Each row was made from one small tree. The marks that hang from a mark follow it in brackets, in alphabetical order. Every link used is in the known rows. Write each row's tree.
Known rows:
meso[tagiger[beku[fubad[fiko]] sokar]]: 19,-15,14,-2,41,-49,-12,5,-32,12,32,-14,-25,-16,7,-24,16,17,13,19,18,-25,-30,-45,-29,7,16,11,-16,-33,12
fofut[beku[kiluge]]: -5,2,-8,7,-21,-25,25,45,-16,-3,7,25,7,-34,-22,3,-32,38,5,-5,60,-3,-24,22,-26,-10,18,-12,-6,2,9
fubad[beku[kiluge]]: -24,0,-11,25,-16,-16,3,13,-3,-8,-5,6,9,-26,4,-2,-20,24,-3,27,14,-9,-35,34,-23,9,15,-7,11,11,21
fubad[beku[fofut] fiko]: -39,17,4,21,-1,4,-30,-24,38,-12,-21,7,-7,-26,19,2,1,22,-4,20,1,-32,-10,8,-13,-1,6,-6,-19,-2,28
fofut[beku[fubad kiluge] dube gefik]: 6,25,15,-22,-10,-24,48,62,-39,-4,-51,17,-12,-39,7,-11,3,-7,29,-10,37,9,-2,73,-37,-36,24,-9,4,-13,20
kiluge[beku]: -17,4,-55,36,12,-38,0,-19,10,5,32,18,-18,-28,-19,-9,-17,48,-33,40,12,-5,-12,11,-3,16,-2,-1,-5,33,5
dube[fofut[beku gefik]]: -2,11,-13,-11,-22,-8,-3,14,-34,-39,-15,30,4,-18,0,-2,-20,52,3,-13,72,-7,-7,50,-3,-19,-4,-19,-30,-24,-10
kiluge[beku[fofut fubad]]: -28,18,-12,13,11,-18,18,-9,21,14,15,21,-8,-29,4,-10,-5,14,-21,59,-12,-14,-9,9,-9,6,-24,3,-6,22,12
dodifo[kiluge]: 15,-15,-24,7,-16,-21,-28,17,-9,-19,21,21,24,-32,-21,-11,-17,34,-28,-6,45,5,-24,13,-12,0,5,2,-13,9,-7
fiko[fubad[beku[fofut]]]: -32,32,-33,12,-18,-18,-1,13,7,-4,-4,46,24,-26,17,0,-16,26,-24,3,-27,-20,-17,36,-26,-13,-6,3,-15,-2,14
dodifo[kiluge[beku]]: 8,-12,-30,17,4,-35,-17,0,6,-14,24,7,8,-40,-30,-24,-5,40,-33,14,25,-2,-17,18,-3,13,7,9,-12,26,3
sokar[tagiger[beku]]: -5,-24,-31,15,22,-20,-17,6,-25,-26,17,30,-32,-20,-23,1,-36,30,-3,24,20,-9,-21,-13,-4,9,8,-19,-8,11,6
tagiger[meso sokar]: -13,-15,-16,4,6,-32,-34,-17,-46,4,17,21,-31,-24,-4,2,8,18,-36,16,56,-24,-35,-25,-19,21,4,25,-21,-14,0
sokar[tagiger]: -16,-11,-49,26,8,-9,-14,9,-18,-19,21,42,-23,-11,-12,14,-36,41,-9,34,26,-3,-11,4,-4,11,2,-19,-5,26,-7
tagiger[beku[fofut kiluge] meso sokar]: -23,-36,59,-25,4,-27,-14,-9,-36,-12,1,0,-17,-43,-9,-6,17,-27,-13,5,38,-32,-59,-35,-30,15,5,19,-16,-29,34
sokar[tagiger[beku[fofut] meso]]: -28,-27,5,1,18,-13,-17,-13,-31,-25,7,25,-38,-31,-15,16,-25,4,-10,28,7,-29,-22,-23,-4,2,6,-11,-14,-2,7
fubad[fiko]: -17,-6,-31,26,4,-7,-23,-22,14,-5,14,22,-12,-30,-8,0,-1,42,-15,4,44,-10,-7,-1,-16,-1,6,-3,-23,1,2
meso[tagiger[beku[fubad] sokar]]: 22,-10,6,-3,33,-54,-7,17,-41,15,38,-6,-17,-11,10,-20,0,19,7,24,15,-20,-39,-42,-29,8,11,8,-10,-30,7
dube[fofut[gefik]]: -14,-1,-23,-2,-21,1,-14,-11,-26,-42,-1,29,10,-13,8,3,-13,45,-12,3,58,1,-13,49,-7,-10,-16,-16,-22,-12,-14
kiluge[beku[fofut[gefik] fubad[fiko]]]: -35,24,2,10,22,-6,18,-23,19,0,-5,-2,-23,-41,9,-23,16,5,-3,46,-4,-15,13,25,-8,-2,-17,8,-19,2,26
beku[fubad kiluge]: -17,-11,9,6,-12,-8,40,29,-20,9,10,17,15,-33,3,-5,-5,-1,7,28,31,4,-30,31,-35,-6,-6,3,13,1,7
kiluge[beku[fofut[dube gefik]]]: -25,25,-26,10,4,-27,0,-14,20,-5,-4,17,-17,-26,4,-3,-3,18,-26,31,-9,1,-1,35,-6,1,-6,-10,-5,28,20
meso[tagiger[beku[kiluge] sokar]]: 18,-26,13,2,18,-53,-2,20,-39,3,40,-15,-5,-16,-3,-11,-2,22,10,12,27,-13,-50,-32,-32,14,21,1,-2,-18,15
dube[fofut]: -12,-12,-25,3,-22,-7,-20,-14,-7,-28,8,45,16,-7,2,13,-16,54,-23,8,56,-6,-25,21,-7,-4,-17,-19,-18,3,-23
dube[fofut[beku[fubad kiluge] gefik]]: -7,4,24,-21,-25,2,34,32,-39,-35,-27,19,13,-29,6,-8,-5,24,25,-2,68,-8,-11,66,-18,-26,-7,-13,-17,-31,1

Write each row's tree:
-43,7,56,-12,-12,29,41,13,4,-13,-19,-3,13,-45,21,-9,21,-28,28,19,21,-6,-6,43,-35,-20,-17,3,-8,-24,30  beku[fofut[gefik] fubad[fiko] kiluge]
-48,4,30,17,-12,11,-7,-10,36,-16,-24,-3,6,-36,15,1,9,9,10,16,6,-28,-20,21,-24,-1,10,-5,-8,0,37  fubad[beku[fofut kiluge] fiko]
-27,14,3,8,23,-20,9,-22,36,13,-17,20,-24,-33,10,-7,24,5,-15,43,-17,-18,5,12,-15,-5,-9,2,-8,24,19  kiluge[beku[fofut[dube] fubad[fiko]]]
0,16,-6,3,6,-17,15,26,-10,8,-8,26,-19,-37,-6,-11,-9,32,11,5,51,-20,1,5,-22,-20,11,1,-23,-19,5  fofut[beku[fubad[fiko]]]
-16,-35,-14,12,27,-23,-16,-10,-48,-23,14,21,-50,-31,-28,9,-24,15,-10,27,20,-25,-22,-17,-3,4,17,-7,-12,-1,2  sokar[tagiger[beku meso]]
-6,17,-5,-1,-21,-16,33,50,-37,-19,-8,4,-2,-42,-13,-11,-29,26,20,-12,62,7,-9,56,-22,-18,18,-8,-11,-18,19  fofut[beku[kiluge] gefik]
-8,1,8,-13,-30,-1,17,25,-31,-43,-18,21,16,-26,-3,-1,-14,42,16,-14,77,-5,-15,62,-14,-19,-1,-19,-21,-20,0  dube[fofut[beku[kiluge] gefik]]
-26,-20,19,-10,3,-24,-15,-25,-24,-10,10,17,-19,-42,-13,8,-17,-5,-27,8,15,-30,-36,-25,-16,-9,2,2,-18,-21,10  tagiger[beku[fofut] meso]
-29,15,45,-27,-24,6,44,33,-5,-6,-35,19,16,-31,31,3,11,-39,15,18,4,12,-18,60,-41,-28,-12,-8,13,-3,21  beku[fofut[dube gefik] fubad kiluge]
4,2,6,-5,4,-27,-5,7,20,-5,-11,15,11,-37,-9,-20,13,6,-25,21,-1,-6,-13,25,-12,-4,-4,8,-7,24,9  dodifo[kiluge[beku[fofut[dube] fubad]]]
11,34,-29,-9,-8,-35,3,39,-32,-10,-37,31,-25,-26,-1,-2,-18,27,2,-21,44,9,6,54,-21,-30,26,-17,-11,-5,9  fofut[beku dube gefik]
-4,-40,53,-21,22,-36,8,2,-63,1,-3,-7,-30,-48,-10,-24,29,-31,-1,17,39,-30,-53,-23,-36,12,11,34,-10,-40,29  tagiger[beku[fubad kiluge] meso sokar]
-10,-23,36,-20,-2,-23,-14,14,-11,-16,8,11,2,-29,-6,-13,4,-11,-3,5,37,-11,-60,-26,-29,19,-6,4,-12,-13,39  tagiger[beku[fofut kiluge] sokar]
-32,18,5,14,0,-4,-35,-21,43,-10,-41,16,-13,-22,25,7,11,14,-7,12,-8,-27,-9,15,-18,-9,13,-10,-14,7,26  fubad[beku[fofut[dube]] fiko]
-16,-17,-10,6,15,-9,-19,6,-9,-29,14,35,-25,-19,-13,10,-34,16,-1,28,9,-13,-23,-16,-3,5,-2,-23,-11,12,11  sokar[tagiger[beku[fofut]]]
-32,12,20,-2,-1,12,5,-8,21,5,-3,29,1,-28,22,1,8,-2,-2,28,13,-18,-6,-2,-23,-14,-22,1,-19,-12,10  beku[fofut fubad[fiko]]
-16,-22,30,-21,14,-32,-38,-21,-36,-10,5,12,-29,-35,-6,-4,9,-13,-28,9,32,-35,-48,-51,-18,14,-1,20,-28,-32,22  tagiger[beku[fofut] meso sokar]
-30,-1,18,-6,-34,-6,12,19,23,-6,-10,37,24,-22,10,27,-8,-3,-13,6,13,6,-36,27,-36,-13,-1,-21,12,28,14  beku[fofut[dube] kiluge]
-24,30,-7,0,13,-21,21,-5,11,4,-18,18,-19,-29,15,-13,9,-1,-14,45,-19,-3,4,38,-12,-7,-15,-1,-1,19,20  kiluge[beku[fofut[dube gefik] fubad]]
-5,-4,13,3,12,-14,-8,-6,26,-11,1,4,8,-46,-15,-28,20,13,-17,22,11,-15,-4,13,-8,1,-7,15,-21,11,15  dodifo[kiluge[beku[fofut fubad[fiko]]]]
-23,-25,8,-4,20,-19,-19,-10,-27,-23,-9,32,-43,-27,-12,20,-17,-3,-12,25,0,-25,-20,-17,-8,-6,13,-15,-10,6,6  sokar[tagiger[beku[fofut[dube]] meso]]
-7,-18,56,-29,4,-20,4,24,-18,-7,-5,11,1,-31,5,-22,16,-31,9,18,28,-15,-55,-22,-35,13,-14,15,-8,-25,38  tagiger[beku[fofut fubad kiluge] sokar]
4,-27,25,-19,32,-41,-17,-11,-64,4,1,6,-44,-39,-6,-25,20,-18,-15,19,36,-35,-42,-39,-24,12,4,32,-21,-42,18  tagiger[beku[fubad] meso sokar]
-42,-5,54,-7,-13,22,34,11,22,0,-10,13,19,-40,16,2,17,-19,16,25,17,-13,-20,17,-37,-15,-16,1,-5,-8,21  beku[fofut fubad[fiko] kiluge]
